(in the rows, 128 means zero)
Known rows, with every step that occurs:
surasar > kupevo > bika > runet > gogi: [128 143 104 122 109  38  84  90 112 163 109  37 169 128 180 195 102  85
 102 152 109 110 105 177 144 140 119  80 148 108 143  90  78 107  95 106
 176 127 114 116 151]
sagapaz > katoge > vebok: [153 142 134 156 150 116 116  85 134 161 155 105 107 119 140 170 180  88
 115  97 123 121 101 159 165 108 181  90 103 178  89 128 158 123 137 117
 141  98  88 123 120]
vigudo > kupevo > bika > runet: [118 153 124 113 118  86 115 113 115 154 117  67 161 100 203 213 108  83
 113 128  81 116 117 146 147 123 140  81 141 159 124  75  85  93 113 118
 190 123  85  98  92]
vebok > vigudo > kupevo: [100 158 112 142 123 138 136  74 114 145 109 109 150 116 178 178 102 107
 102 113  92 116 102 145 151 109 127 124 114 165 135 119 148 112 109 121
 181 125  78  74  93]
bido > kupevo > vigudo > vebok: [116 153 116 144 133 118 114 102  85 160 170 103 140  94 180 192 154 101
 103  90  86 141 104 164 151 138 129 117 125 165 152 137 136  84 131 121
 153  90  98 107  83]
bido > vebok > vigudo > kupevo > bika: [ 91 147  96 161 125 118 130  93 105 161 133 107 162  95 218 192  94  80
  84 118  82 130 110 134 143  78 120 107 127 175 133 110 117 111 140 115
 191 108  63  81 113]
vigudo > vebok: [107 164 132 129 145 131 108 110 121 140 131 122 118  93 151 180 176 105
 117 101 121  97 104 148 141 126 135 103 134 154 109 105 154  82 134 113
 167  89 104 109 106]
runet > bika: [111 165 131 125 132 111 102  92  99 135 152 107 144  94 159 190 129  95
 141 107 121  86  95 155 129 119 136 137 134 129 112 119 117 112 122  89
 172  97 105 110 108]
surasar > kupevo: [137 156 152 133 110 109 100  84 142 144 125  84 148 108 148 172 138 118
  86 134 108 119  86 167 146 132 138 139 138 127 143 121 132 100 134 106
 166 102 108  72 126]
katoge > vebok > bido > kupevo: [127 119 109 179  96 126 100  81  87 157 161 110 110 112 142 179 195  89
 109 100  97 128  97 183 159 114 120 121  91 141 103 151 118 126 136 146
 152  91  90  65 134]
bido > kupevo: [132 155 145 154 117 125 120 102 110 147 169  88 122 119 156 177 156  95
 105 108  88 121 101 169 161 126 123 145 126 133 133 149 132  86 131 100
 149  96  91  78 116]
bido > vebok > surasar: [107 143 132 151 113 146  97 110 126 126 125 123 126  78 150 176 148  92
 111 118 120  75  83 118 140  92 109 121 138 141  75 124 148 113 165  81
 166 101 105  72 128]
korome > zofum: [125 152 146 148 127 128 114  96 140 111 115  87 123 106 129 166 157 106
 120 114 128 112  78 164 131 141 158 120 120 138 106 129 133 100 134 115
 121 109 115 120 122]
vigudo > vebok > surasar > kupevo > gogi: [107 156 151 117  79 128  82  89 117 140  73  98 140  86 138 186 151 114
  79 153 129  92 111 168 149 152 134 116 138 138 108 119 161 107 110  93
 198 122 116  33 110]
sagapaz > katoge > vebok > surasar > kupevo > bika: [149 138 139 146  82 106  70  80 122 172 105  93 138  71 158 192 144  92
  67 141 114 120 112 178 145 102 169  81 108 164  82 124 140 152 124 111
 157  96  99 106 116]
katoge > vebok > vigudo > kupevo > bika > runet: [ 96 137  80 142 135  99  98  77 102 174 106  98 166 102 209 209  97  67
 101 115  96 118 120 135 162  90 133  42  96 179 127  91 110 121  84 147
 200 124  67  90 109]
vigudo > kupevo > surasar: [136 173 129 104 103 140  96  90 142 141 101  96 144 105 163 181  95 107
 111 114 100 117 102 141 162 123 132 134 134 153  93  97 129  73 119  98
 174 113  64  56  99]
bika > runet > gogi: [118 145  99 121 143  69 108  98 114 141 121  66 133 151 151 180 127  81
 145 121 121  82  94 151 152 135 117  82 139 115 111  94 107  98 102  99
 163 138 115 121 145]
katoge > sagapaz: [134 150 166 160 138 102 125  87 141 140 119  81 103 133 127 178 142 124
 127  93 115  82  92 170 148 129 109 144 125 149 101 119 136  80 128 104
 163 103  89 111 135]
bika > runet: [120 149 130 126 149  95 106 109 132 140 132  86 146 118 159 189 153  87
 132 111 108  79  95 131 145 128 127  90 130 131 114  93 116  96 124 109
 174 118 114  90 121]
katoge > vebok: [125 149 133 148 146 131  91  84 139 145 155 103 117 107 133 171 155  99
 118 105 138 109  89 144 169 108 148  91 106 155 109 129 146 109 125 112
 155  96  79  97 138]
bido > vebok > surasar > kupevo: [126 135 141 148  85 135  83  94 135 134 101 116 143  74 152 182 139 100
  78 146 113  98  81 138 135 101 104 138 147 127 102 122 149 115 167  86
 179 100 117  49 134]
sagapaz > katoge: [145 159 143 146 143 106 136  99 132 151 150  93 118 125 147 168 170  97
 117 101 101 109  99 165 144 124 171 118 124 159  95 120 149 113 144 102
 141 107 102 125 102]
surasar > kupevo > gogi: [133 160 161 134 107  94 105  81 141 147 129  51 152 133 135 162 127 115
  80 145 120 121  98 179 164 158 155 142 132 134 159 130 127 108 116  94
 186 129  94  29 136]
korome > zofum > kupevo > vigudo: [148 144 126 140  91  96 104 111 130 121 104  74 162  87 139 178  97 129
 111 120 107 137  72 167 114 164 176 108 117 141 126 131  94 108 109 120
 103 102 123 159  99]
katoge > vebok > vigudo > kupevo: [105 143 100 154 129 148 115  60 116 157 115 123 138 113 169 180 112  92
 101 108 113 121 103 142 171  94 139  93  93 183 126 126 158 119 101 137
 179 117  61  70 110]
korome > zofum > kupevo > surasar: [159 157 133 117  75 120  70 118 150 118  55  97 150  91 129 174 107 110
 115 126 114 110  83 162 125 146 155 120 116 116  66 116 109  76 109 106
 110  97 106 108 126]
sagapaz > katoge > vebok > vigudo > kupevo: [130 137 100 160 132 134 139  59 110 173 115 124 128 124 172 180 137  86
 100 103 100 134 114 161 164  94 173  93  93 204 107 129 169 134 112 141
 167 121  66  99  92]
bido > kupevo > gogi: [127 158 150 153 112 110 128  97 105 151 173  54 123 145 148 168 143  92
 100 120  96 126 112 180 180 154 142 147 119 136 144 160 121  87 117  90
 168 123  78  36 126]
kupevo > zofum: [118 167 150 132 126 115 101  88 146 119 118  74 149 116 157 169 131 120
 102 119 134 109  86 143 151 134 128 128 122 129 116 108 111 101 112  88
 148 109 101 131 129]
zofum > vebok > katoge > sagapaz: [130 120 179 140 131  78 111  81 130 138 108 109  94 132 129 194 192 115
 122  73 178  65  87 184 159 130 130 135  78 126  96 138 162  79 120 123
 171  99 102 100 140]
vebok > surasar: [107 161 146 134 105 146  93  99 128 123 114 108 124  86 136 174 139 113
 115 120 118  72  89 138 137 117 119 112 125 136  79 122 148 118 124  82
 156 112 109  88 110]
surasar > kupevo > zofum > vebok: [133 152 166 107  97  94  70  75 143 119  92  89 184  83 160 192 129 128
  60 139 153 128  67 163 144 172 147 138 111 107 138 118 116  91 108 105
 161 101 119  86 133]

Rows:
[122 134 143 122  70  85  71  69 119 119  81  98 182  78 158 194 163 134
  67 139 141 129  64 182 118 173 133 146  98  99 117 114  90 121 119 135
 166  96 132  79 137] -> surasar > kupevo > zofum > vebok > bido
[113 150  99 137  87 134  79 102  83 155 115 133 126  92 165 189 194  89
 111  91  81 112 112 177 135 125  98 135 113 132  73 120 126  77 140 136
 167  82  96  51 113] -> vigudo > vebok > bido > kupevo > surasar
[113 129 120 147 129 105 116  95  82 167 169 106 116 118 176 190 197  96
 104  75 125 125 115 177 164 112 135 113  95 152 152 149 155  93 130 128
 160  95 108 114  89] -> bido > kupevo > vigudo > vebok > katoge
[146 121 107 186  96  90 113  89  75 186 171  92 115 110 174 189 204  73
  94 100  78 149 123 209 148 104 161  99  86 169  89 147 101 145 143 150
 141  82  85 114 121] -> sagapaz > katoge > vebok > bido > kupevo > bika
[132 157 134 141 117  94  98  76 134 153 148  69 175  96 159 173 106 128
  82 123 106 142  76 160 141 144 145 130 131 144 173 123 114 118 127 111
 157 107 109  88 110] -> surasar > kupevo > vigudo
[122 157 123 129 126 104  91  85 121 154 131 100 166  80 169 190 135 124
  81 118 109 137  90 161 135 145 146 112 137 158 164 111 136 102 128 128
 171  95 117  97  93] -> surasar > kupevo > vigudo > vebok
[114 132 109 165 116 125  90  78 112 145 142 114 117 102 135 170 188 103
 122 104 125 109  86 163 146 110 137  97  90 147  91 123 120 139 134 141
 156  95  94  83 142] -> katoge > vebok > bido
[103 155 154 114 105 133  78 102 118 113 113 130 136  59 137 191 146 113
 107 114 144  74  73 138 135 143 141 109 104 128  75 134 153 105 119  92
 157 101 115  72 108] -> zofum > vebok > surasar
[104 143 138 129 138 118 109 103 119 146 127 128  96 116 153 182 220  94
 120  89 160  81 112 162 156  96 139 100 104 139 110 119 175  92 131 118
 172  95 113 118 113] -> vigudo > vebok > katoge
[136 160 157 125  96 102  85  76 153 129  93  64 169 109 160 174 123 125
  70 145 129 127  85 162 146 143 127 146 132 116 142 110 108 104 113  96
 159 110 113 108 133] -> surasar > kupevo > zofum
[146 147 152 140  80  96 114 115 135 117  84  57 138 121 115 166 118 114
 109 145 121 117  93 185 139 178 185 119 119 128 110 138 102  96  97 102
 123 122 112 101 127] -> korome > zofum > kupevo > gogi
[ 87 156 126 131 135 109  90  71 120 118 103 115 183  99 176 184 116 115
  84 103 153 100  73 135 139 142 126 113  76 127 123 127 134 108  87 111
 159 111 103 107 130] -> kupevo > zofum > vebok > vigudo
[117 145 158 119  71 132  74  91  99 112  99 105 154  70 162 199 136 105
  78 122 132 101  81 157 149 158 115 142  98 111  88 151 127  92 101  88
 148 102 112  85 109] -> bido > kupevo > zofum > vebok > surasar
[129 154 126 159 125 109 118  93 103 156 189  72 147 113 170 177 125 106
 102  93  83 143  92 162 160 138 132 136 119 151 163 152 112 100 126 107
 141 102  91  95  98] -> bido > kupevo > vigudo
[143 118 143 142 104  69 112 105 114 160  86 103 110 117 147 198 153 131
 121  81 139  91 111 188 140 123 132 109  98 150 113 118 138  81 106 136
 161  90 115 168 104] -> zofum > kupevo > vigudo > vebok > katoge > sagapaz
[ 93 143  93 148 125 108 105  94  89 145 142 119 143  79 165 187 178 122
 120  87 103 118  89 158 115 136 135  99 111 163 116 105 111 125 139 148
 162  93 120 117  91] -> kupevo > vigudo > vebok > bido
[123 137 172 117  58 114  73  82 127 103  54  88 155  74 115 186 139 117
  72 159 160 107  68 184 134 199 177 127 101 117  99 154 141 112 104 107
 152 128 130  25 123] -> korome > zofum > vebok > surasar > kupevo > gogi
[102 150 134 124 108  97  77  58 130 128  77 107 204  93 178 186 111 123
  52 130 147 118  71 153 133 152 127 131  83 112 146 128 132 110  89 121
 173 114 117  81 135] -> surasar > kupevo > zofum > vebok > vigudo
[142 156 124 137 103  90 103 113 127 146 142  78 169  92 153 180  82 129
 108 118  96 129  84 150 134 142 157 107 125 143 138 121  96 109 108 107
 134  96 104 132  99] -> zofum > kupevo > vigudo
[101 140 120 133 148 101 107  93 112 153 149 111 123 110 166 184 187 108
 117  76 153 101 101 156 151 106 147  88  99 156 138 121 157 105 127 126
 166 101 114 134  93] -> kupevo > vigudo > vebok > katoge
[126 149 157 127 102 108  92  90 110 123 137  92 157  99 171 194 145 104
  79 112 128 129  82 167 160 164 131 145  98 114 125 147 114  73 108 102
 144  98 101  95 120] -> bido > kupevo > zofum > vebok
[127 137 144 138  75 126  71  86 144 119  70  96 168  77 164 184 128 109
  61 155 132 104  77 134 138 114  98 143 141 114 102 112 125 115 149  79
 174 107 121  80 139] -> bido > vebok > surasar > kupevo > zofum
[116 154 115 116  81 126  79 122 101 137  86 124 157  47 155 201 109 130
 105 123 104  97  97 140 121 137 137  85 128 152  89 108 130 110 105 105
 148  91 126 137  70] -> zofum > kupevo > vigudo > vebok > surasar
[136 108 158 177 140  90 128  92 143 148 123 103  80 149 141 178 196  96
 126  77 154  72  97 167 164  76 100 143 112 138  96 128 157  86 166 107
 178  98  94 100 160] -> bido > vebok > katoge > sagapaz
[153 111 110 185  98 113 121  79  80 173 162 110 100 122 147 180 220  77
 108  95  84 138 107 201 151 112 156 122  87 163  86 153 128 137 146 150
 139  93  95  89 119] -> sagapaz > katoge > vebok > bido > kupevo
[118 122 134 158 139 108 117 102 134 143 154 111 105 129 157 170 196  80
 115  94 153  89  92 143 164  74 129 119 113 131 113 129 156 105 169 104
 170 100 104  90 145] -> bido > vebok > katoge
[124 157 159 123  66 127  65  74 146 118  60  78 165  83 152 181 114 128
  67 156 133  98  83 153 134 137 106 138 129 110 105 111 126 121 106  80
 164 118 126  93 123] -> vebok > surasar > kupevo > zofum
[119 112  94 167 101  77  82  99  72 174 154  85 142 100 188 210 182  61
 109 108  81 119 116 177 148 104 114  68  93 139 103 118  71 126 121 156
 172  97  94  81 137] -> katoge > vebok > bido > kupevo > bika > runet
[102 148 115 141  99 143  93  99  79 150 137 119 137  65 169 196 145 107
  99 100  93 114 104 151 140 133 115 113 124 159 113 143 148 101 123 109
 154  97 108  95  71] -> bido > kupevo > vigudo > vebok > surasar
[ 98 127  95 146 101  78  98 123  54 169 128 104 144  84 207 221 212  68
 113 107  64 110 128 182 119 122 103  81 123 137 106  97  81  97 132 154
 183  90 119  92 105] -> vigudo > vebok > bido > kupevo > bika > runet
[131 164 148 138 105  87  89  94 134 157 134  67 162  93 174 181 121 110
  72 139 102 130 100 173 138 124 141 118 137 133 148 112 105 109 124 103
 167  94  98  94 128] -> surasar > kupevo > bika
[102 157 161 107  94 129  67  88 129  98  82 112 162  65 149 193 130 121
  90 125 162  79  68 133 137 157 129 115  99 118  72 122 131 108  99  84
 153 109 119 104 114] -> kupevo > zofum > vebok > surasar
[137 109 183 146 117  84 111  80 138 114  74 106  87 123 115 191 201 112
 125  77 190  77  73 205 140 149 150 133  68 125  85 148 159  78 121 140
 134 104 120 124 142] -> korome > zofum > vebok > katoge > sagapaz
[131 154 114 123 111 104  99 123 110 150 121 109 162  73 164 194 118 122
 108 109 100 125  99 151 128 143 156  92 129 155 130 108 117  91 111 119
 145  85 113 145  83] -> zofum > kupevo > vigudo > vebok
